Each row comes from the steps of one walk. Every step used is in the known rows, and no mark comes twice. Write the walk behind each row, first mark first.
Known rows
figak, rige, vede, ratu, govog, lidudov, togav: [-14.7 -11.8  48.8   4.7   8.2 -20.1  -3.2  46.7 -20.6  25.8  -6.9 -13.5
  -5.2  22.2  38.2  24.3  -7.3  -9.4 -30.2   8.3   3.1   6.9 -44.3 -19.6]
ratu, govog, lidudov: [ -7.9 -10.9   4.1   2.1 -12.0  21.1  51.4  35.6  -4.1  50.4 -22.4 -15.9
  -9.8  43.4 -22.5  22.7 -36.5 -17.7 -14.4  -5.0 -16.5 -29.0  25.9 -20.5]
togav, ratu: [-27.4  10.6 -36.0  11.0  -2.7   4.5  14.0 -31.4 -15.2  -2.3  21.0   0.6
  -9.1  -1.4 -22.9  12.3 -24.7   3.3 -13.5   0.2  34.8  -5.9  12.0   8.8]
figak, ratu, govog, lidudov, togav: [-16.0 -17.8  27.1  15.3 -14.6 -20.1  25.6  52.9 -25.6  20.4 -18.1  -7.1
  -8.9  24.0  29.8   9.7 -56.6 -15.7 -13.1   8.4 -21.4  -7.4   5.8 -43.2]
togav, ratu, govog: [-36.1  17.5  -3.1   0.1 -11.3  23.0  15.0  -6.6 -12.9   9.9  18.1 -24.7
 -25.7  32.6  -1.1  22.1 -57.8   9.2  12.9   3.6  27.8   3.8  20.7   0.0]
vede, rige, figak, ratu: [ -0.9 -17.3  16.0  22.1 -34.1 -14.8  22.5  -8.5 -10.5 -24.8  15.9  10.1
  12.8 -17.7   9.1  -6.5 -43.4 -11.5 -31.3   5.1  -2.1 -26.7  34.3  -4.0]
lidudov, togav, ratu, vede: [ 16.6  15.3 -17.9  38.0 -10.6   9.8   2.6 -15.0 -36.1 -10.8 -19.9  22.6
  11.7 -17.9  10.3  27.1 -38.5  -6.9  -9.4   9.7  12.6  27.4  -3.3   4.9]
lidudov, togav, ratu, govog: [-41.6   9.9  17.7   6.0  -8.9   9.3  -3.3   4.3 -31.8   6.0  16.7 -21.2
 -24.4  27.8  19.8  18.5 -63.6  11.4  16.3  12.3  15.9  19.6   1.1 -12.7]
lidudov, govog, ratu, bugosa: [ 11.4 -39.2 -16.7  34.5   3.3  33.5  33.0  39.4 -16.7 -10.3 -12.4  -2.5
 -23.9  22.2  28.1 -29.6  -1.5 -23.6  12.1 -21.7  -5.4 -31.2  12.9   2.7]
govog, lidudov: [  5.3 -20.1 -16.9   9.9  -5.1   7.8  53.5  21.4  -3.5  40.5 -22.7   4.0
   4.6  18.4 -38.3  19.3  -6.4 -29.6 -34.7 -11.8 -13.8 -36.8  18.0 -14.1]
govog, lidudov, togav, ratu, vede, rige, figak: [ -1.5 -28.3   9.5  38.0 -29.6   0.4 -16.3  -5.8 -54.1 -10.3 -14.4  17.5
  36.5 -17.2 -12.5  13.8 -38.8   1.9 -28.4  24.0 -49.3  -0.5 -18.1   3.7]
ratu, figak, rige, vede: [  2.6  19.3  17.6   8.2  44.3  10.0   6.2  13.2 -11.3   0.9   6.8  13.5
  -8.1 -35.1  24.6  -8.3  36.9 -41.4  -5.1 -10.1  66.0 -18.5  -4.2  27.0]
ratu, bugosa, lidudov: [ 57.0  14.9 -11.8  16.3   8.0  38.3   7.2  11.7  11.5 -14.8  -1.7   8.2
  -2.7  39.6 -23.9  -8.8   9.0 -42.3  30.1  -9.2  -3.0 -20.1   0.7  -1.0]
rige, vede: [ 11.8 -11.4  16.8   1.2  27.6  27.4  13.2  11.3 -16.9  11.8  13.7   1.1
  -8.7 -26.1  10.5  -8.4  29.5 -37.9  -8.2 -13.5  55.7 -16.1  -2.6  14.8]
ratu, bugosa: [ 44.3  -8.6  -7.5  24.4   6.0  31.2  55.2  19.2  -8.6   2.4  -3.7  15.9
  -7.3  11.4  -0.2 -13.8  -0.2 -38.1  28.0 -19.6 -11.5 -18.1  29.2  15.6]
govog, lidudov, togav, ratu: [-39.8  -5.4 -31.1  17.2  -1.6 -23.8  -0.8   1.4 -37.6   9.7   8.0  -1.9
  -2.5   6.4  -6.0   8.1 -31.8   6.4 -21.5  15.7  -3.9  -2.8 -14.4 -18.9]
rige, figak, ratu: [ 29.2 -11.5  -0.1  21.5 -19.7 -16.6  32.4   8.1   2.7  -6.7  16.6  12.0
   4.7 -20.6   8.7   0.3 -43.1 -20.7 -39.8  16.1 -15.2 -16.1  29.4   7.2]
vede, rige, figak, ratu, govog, lidudov: [-23.2 -17.4   8.5   6.5 -35.1  -5.1  38.9  29.1  -8.0  23.2 -15.6 -19.0
   2.7  35.6  -6.1   6.5 -59.2  -4.9 -24.1   7.0 -29.9 -40.7  30.6 -23.3]
ratu, bugosa, lidudov, togav: [ 37.7   0.1  24.1  24.8   9.8  13.9 -17.7  32.7 -21.9 -17.7  -3.1  12.9
  -0.7  21.8  14.6  -8.0  -5.6 -34.7  28.1   3.9 -17.9   7.4 -23.7 -22.8]
ratu, govog: [ -5.2   1.4  39.7   4.3 -13.0  42.1  33.3  13.9  -6.9  20.5  -1.9 -13.4
 -21.6  31.5  -0.1  28.5 -43.8 -16.6  12.5 -10.5  19.9  -1.3  29.7  -5.1]
rige, vede, ratu: [ 20.1  -3.4  15.0 -13.5   6.1  26.3  30.6  -8.7   7.8  15.6  39.7 -14.5
  -7.8  -4.2  15.8  29.7  26.1 -22.2 -33.0 -25.0  64.7  -6.8 -18.7  27.4]
figak, ratu, bugosa, lidudov: [ 54.0  22.2 -24.1  18.2  -1.5  16.4  15.3  14.4  23.6 -27.8   3.8   6.2
  -5.4  35.5  -5.2 -24.0  -7.5 -41.1  22.8  -5.5  -0.2 -31.6  15.5 -10.6]
figak, rige, vede, ratu: [ 15.5   9.2  27.5  -9.2  16.5   4.5  14.1  -7.9  17.1   5.0  32.3  -4.0
  -4.6  -5.3  20.1  36.5  44.5 -22.4 -48.9 -20.1  74.5  -2.5 -34.8  29.4]
rige, vede, ratu, bugosa, lidudov: [ 62.8  17.7  -9.2  -1.5  15.3  38.2   1.7   9.8  21.8 -11.8  22.9  -9.5
  -4.5  37.3  -2.2  -3.6  32.0 -37.5  16.5 -14.7  19.6 -18.7 -29.8  14.3]
figak, rige: [  2.6  12.1  32.2  22.1  11.2  -9.7  11.3  -2.9   5.4  -5.7 -13.8  27.9
   5.7  -5.9  -9.8  31.3  21.3 -28.3 -36.7  -8.8  40.3  -3.0  -4.2   5.9]
lidudov, bugosa, ratu: [ 64.0  12.8  -9.5  20.9   9.1  20.0   3.8   7.0  26.7  17.1   6.1  24.8
  -7.8  43.8 -10.6   4.9 -14.7  13.7   0.6 -37.2 -32.5  10.2  13.8 -33.5]
bugosa, ratu, vede, rige: [ 24.3   5.0  15.1  22.9 -31.5  28.5  12.6 -22.6  -6.6 -20.5 -29.0  31.0
  16.6   4.9 -14.5  24.4 -24.6  -6.5  -1.4 -33.8  23.9  -4.0  22.7 -14.3]
figak, rige, vede, ratu, bugosa, lidudov, govog: [ 49.7 -20.8  24.0   5.4  15.0  18.7 -31.5  49.7  10.0 -22.1  12.5  -4.5
   7.7  45.9  22.9   2.2  33.3 -20.0 -10.5  10.7  36.8  -5.6 -28.3  14.4]
bugosa, lidudov, govog, ratu, figak, rige: [-15.2  18.7   5.2  30.0  16.3   9.6 -10.4  22.7   5.9 -21.2 -13.0  10.1
 -11.6  10.0   8.4   7.0   7.5 -26.2 -17.8  -7.3  42.6 -24.8  -6.6   0.9]

Write each row's walk
[ 32.6  18.7  20.5   7.2  -1.7  35.6   7.4  23.9  20.1  24.9   1.2  -3.7
 -24.8  68.3   6.7  15.2 -49.4  18.3  22.5 -28.4 -26.6  16.5  21.9 -33.6] -> lidudov, bugosa, ratu, govog
[ 73.0   2.6  -9.3  40.5 -27.1   9.1  38.9   2.4  -4.0  -8.8 -23.0  29.8
  21.3 -27.7  10.4  17.7 -49.2 -31.4 -33.3  15.1 -14.9   0.6  29.9  17.4] -> rige, figak, ratu, vede
[  2.8 -22.0  24.3  38.5 -29.1   8.1 -23.3 -17.6 -53.4 -24.7  -3.3  20.6
  33.5 -29.0  -1.6  14.9 -38.1   2.2 -17.0  21.6 -28.3  13.9 -17.1  12.0] -> lidudov, togav, ratu, vede, rige, figak
[-29.7 -45.7   1.7  26.8  -9.1  28.0  10.9  24.2 -17.8  -1.9 -10.4 -11.0
 -22.8  10.8  19.0   0.4  -9.1 -12.6 -35.6 -18.2  31.8 -26.4   5.2 -12.3] -> lidudov, govog, ratu
[ 91.5  16.2 -13.6  24.3  -9.6  22.8  25.1   1.8  14.7  10.3 -31.3  39.3
   7.9  -0.1 -13.5  33.9 -29.0 -18.9 -12.4 -16.2  -2.7  17.1  15.4  -0.5] -> bugosa, ratu, vede
[  3.1   1.9  32.5   7.7  40.7  -3.7  -7.3   9.8  -7.4  -4.3   3.8  14.1
  -3.1 -27.8  16.9  -3.0  52.3 -35.1 -28.7  -6.9  69.6  -8.7 -24.1  19.9] -> figak, rige, vede
[-21.1  17.0   6.5  15.7  43.9   9.3   2.1  11.3 -10.7  -6.9   2.3   5.6
 -21.9 -36.1  31.4 -19.5  38.7 -40.3 -13.4 -21.4  67.5 -27.7 -18.5  20.5] -> govog, ratu, figak, rige, vede
[ 57.1 -32.2  14.1  -1.9   8.3  38.0 -14.7  50.9   3.5 -13.5  19.4 -10.3
   4.8  48.4  19.5  -0.8  20.0 -20.6   3.9   7.8  31.0  -8.2 -17.0  12.0] -> rige, vede, ratu, bugosa, lidudov, govog
[ 26.5 -27.5  34.4  35.8 -31.0  31.7   4.0 -13.8 -34.8 -12.5 -13.9  24.3
  34.4 -24.6 -15.5  20.1 -25.8 -18.2 -19.5   7.2 -24.2  -3.5   5.2  19.5] -> ratu, vede, rige, figak
[-19.2  -3.8  40.0   9.5 -36.7   8.0  22.4  10.2 -10.2  -8.8  10.1 -15.4
  -8.8  18.9  22.6   3.5 -72.8  -2.6  -0.9   7.8  -2.1 -14.1  36.5 -10.7] -> vede, rige, figak, ratu, govog
[-35.5   1.3 -12.5  17.8  -0.9 -14.2  -9.3 -11.5 -40.2 -10.2  20.1   4.9
  -6.2  -5.7   6.0  10.6 -30.3   8.1  -9.0   8.9  20.0  15.0 -11.8  -7.2] -> lidudov, togav, ratu
[-34.0   0.2 -27.0  -0.2 -12.7   6.3  36.0  18.6  -8.3  39.8  -8.8 -24.7
 -13.9  46.7 -28.0  19.6 -46.3   2.9 -14.8   3.5  -9.7 -25.8  16.7 -15.9] -> togav, ratu, govog, lidudov
[ 31.7  45.3  -1.1  27.1  27.5   3.6   6.2   9.4  23.2  -0.7  -5.5  35.2
  -5.0  17.3   0.3  12.9  -3.6  -6.1  -1.4 -24.1  -0.7  -2.1   9.4  -4.9] -> lidudov, bugosa, ratu, figak, rige
[ 20.6   1.8 -18.5  45.6 -13.6  41.0  36.7 -12.0 -11.5  -1.3 -44.1  17.0
  -8.1 -14.8   2.9  15.2 -16.1 -31.9 -26.0 -28.1  21.2 -13.1   6.1   3.3] -> govog, ratu, vede
[ 18.6  22.5  -6.7  -8.4  10.9  49.9  56.6   3.5   1.9  19.4  37.0  -9.0
 -15.2 -16.1  19.5  19.4  -5.3 -31.7   7.9 -27.2  55.1 -23.0  15.9  37.7] -> rige, vede, ratu, figak
[  7.1 -50.1  33.2  41.0 -32.9  31.9 -11.3   4.8 -40.1 -20.7 -20.9  11.8
  24.5 -17.1   3.9  10.0 -26.9  -8.8 -32.3   8.3 -21.7  -9.9  -2.6  10.5] -> lidudov, govog, ratu, vede, rige, figak
[ 27.3  39.5 -13.7  26.9  25.2  -6.9  14.2  21.8  24.1  15.6 -16.8  32.5
  -2.0  24.2 -11.2  11.2  -3.5  -5.6 -12.3 -23.2 -15.7 -13.6  10.1 -12.8] -> govog, lidudov, bugosa, ratu, figak, rige
[ -8.5  12.3  21.2   4.6 -24.4  12.5  46.3  18.1   6.6   5.6   5.0 -16.4
 -25.4  26.7  26.1  12.1 -65.1 -15.0   4.4  -4.5  29.6 -12.4  49.9 -16.3] -> figak, ratu, govog
[  1.7  31.6  13.5  23.4  16.6   6.1  28.1   3.9   0.0  -2.5  -8.6  27.3
  -1.0 -15.0  -2.1  20.1   1.1 -34.4  -8.4 -12.7  37.6 -14.3  20.1  18.3] -> ratu, figak, rige
[ -1.2  -8.0   4.6  -8.8 -21.7  19.8  60.5  24.7  12.4  53.0  -5.1 -29.1
  -9.7  52.5 -16.7  47.1 -33.8  -9.5 -29.5 -11.0  -5.4 -24.8  10.7 -10.3] -> vede, ratu, govog, lidudov
[-34.6   0.0  10.0  35.4 -33.6  18.8  -4.8 -36.0 -49.6 -37.0 -19.1  17.2
  19.0  -6.7   3.7  16.0 -31.9   3.3   3.6 -13.5  34.8   2.3   7.2 -10.2] -> lidudov, togav, ratu, vede, rige
[  8.7  37.3  12.3  11.1   8.9   7.8  37.4  -5.6  15.6   2.1   8.9  15.9
  -1.4  -2.1   3.7  43.3   4.3 -26.5 -23.8 -17.3  49.0 -11.1   4.8  26.4] -> vede, ratu, figak, rige
[ 25.4   7.8  16.2  37.2 -27.1  40.0   3.7 -23.5  -9.7 -21.4 -30.0  30.9
  18.4  27.1  -8.9  12.8 -21.7   7.4   8.1 -42.6   3.4   1.4  22.4 -26.4] -> lidudov, bugosa, ratu, vede, rige
[ -7.2   0.4  17.0 -10.4   1.7   0.4  32.2  32.3  14.5  42.2  -4.9 -25.3
  -8.5  42.1   2.0  34.7  -0.2 -12.3 -40.3  -7.3  17.6 -23.6 -16.4  -2.4] -> figak, rige, vede, ratu, govog, lidudov
[ 49.3 -20.6  24.9  27.7 -27.5  19.4  -7.3 -10.1 -20.2 -10.8 -11.3  30.7
  28.9 -18.1 -18.4  20.1 -32.0  -6.7 -19.0   3.5 -38.8   7.5  -1.9  11.1] -> bugosa, ratu, vede, rige, figak
[ 16.8  -7.0  -2.3  34.5  -8.2  21.9  24.9  33.6  -1.2  28.6 -10.3 -10.0
   2.7  61.8   4.5  -7.6 -41.9  11.1 -12.9  -5.8 -72.8 -21.1  25.6 -33.5] -> rige, figak, ratu, govog, lidudov, bugosa
[ 69.2  10.6 -18.4  20.0  -1.6  10.6   3.3  20.1  17.2 -27.8   8.1   8.3
   3.4  24.7  -7.0 -24.6 -14.2 -35.7  13.3   9.4 -30.3 -25.0   5.3   2.6] -> rige, figak, ratu, bugosa, lidudov
[-18.7  33.2 -50.4  12.8   2.5  33.5  43.6 -14.8 -18.7   5.7  23.7   2.7
 -16.0 -12.0 -11.5   5.6 -43.8 -14.3  23.3  -8.3  30.6 -21.5  39.8  21.6] -> togav, ratu, figak
[-21.2  22.9   7.9   9.8  45.6 -11.5 -23.1  12.6 -30.0 -13.2  19.2   9.6
  -9.7 -36.5  39.6 -14.8  24.1 -21.3  -2.3   5.7  61.8  -2.4 -26.5  19.5] -> lidudov, togav, ratu, figak, rige, vede
[  7.5 -18.1   7.8  32.3 -30.7  19.2  -7.7 -30.0 -38.7 -21.7  -3.9  17.2
  31.8 -22.4 -19.8  15.7 -32.9  -1.4 -21.2  14.8 -22.9   1.4  -0.1  23.2] -> togav, ratu, vede, rige, figak
[ 25.5  32.5   6.9  13.2  53.6  10.7 -12.0  20.9   7.1   0.0  10.4  19.3
 -10.0  -5.1  27.3 -18.3  33.6 -17.3   3.4 -23.9  32.2  -6.6 -12.8   7.7] -> lidudov, bugosa, ratu, figak, rige, vede
[ -3.3 -11.1   7.7 -16.2  -6.5  20.8  48.1  30.4   8.0  50.8   1.0 -32.8
 -13.2  43.1  -3.0  31.2 -13.5 -14.8 -26.1 -12.2   9.8 -26.5  -1.7  -3.8] -> rige, vede, ratu, govog, lidudov
[ 44.2   2.2  25.7  16.3   1.0  15.3 -10.5  23.2 -10.1 -17.4   9.1   5.0
  -1.1  29.7  18.8  11.2  -3.2 -28.1  16.1  -0.9  -9.8   9.9 -38.5 -13.0] -> vede, ratu, bugosa, lidudov, togav
[-24.1  43.6 -17.3  23.2  17.3  -9.0  14.5 -14.3  -4.9 -11.2   7.4  19.8
  -4.5 -12.2  -6.0  17.0  -8.0 -12.0  -8.4  -0.6  41.7 -11.9  11.6  21.1] -> togav, ratu, figak, rige
[ 41.2   3.9 -24.5  27.3  -5.9   3.4  67.0  21.7   2.2 -14.5   2.4  15.4
 -11.7   7.7  23.7 -29.3 -21.4 -33.8  20.2 -18.0  -3.7 -31.2  49.5   3.9] -> figak, ratu, bugosa
[ 14.3 -39.1  27.9  38.7 -32.0  34.7 -34.6   4.4 -30.9 -31.0 -18.3   8.4
  26.8  -1.6  -7.3   8.1 -21.6 -11.1 -26.9  12.0 -22.6 -11.8 -18.7   4.7] -> bugosa, lidudov, govog, ratu, vede, rige, figak
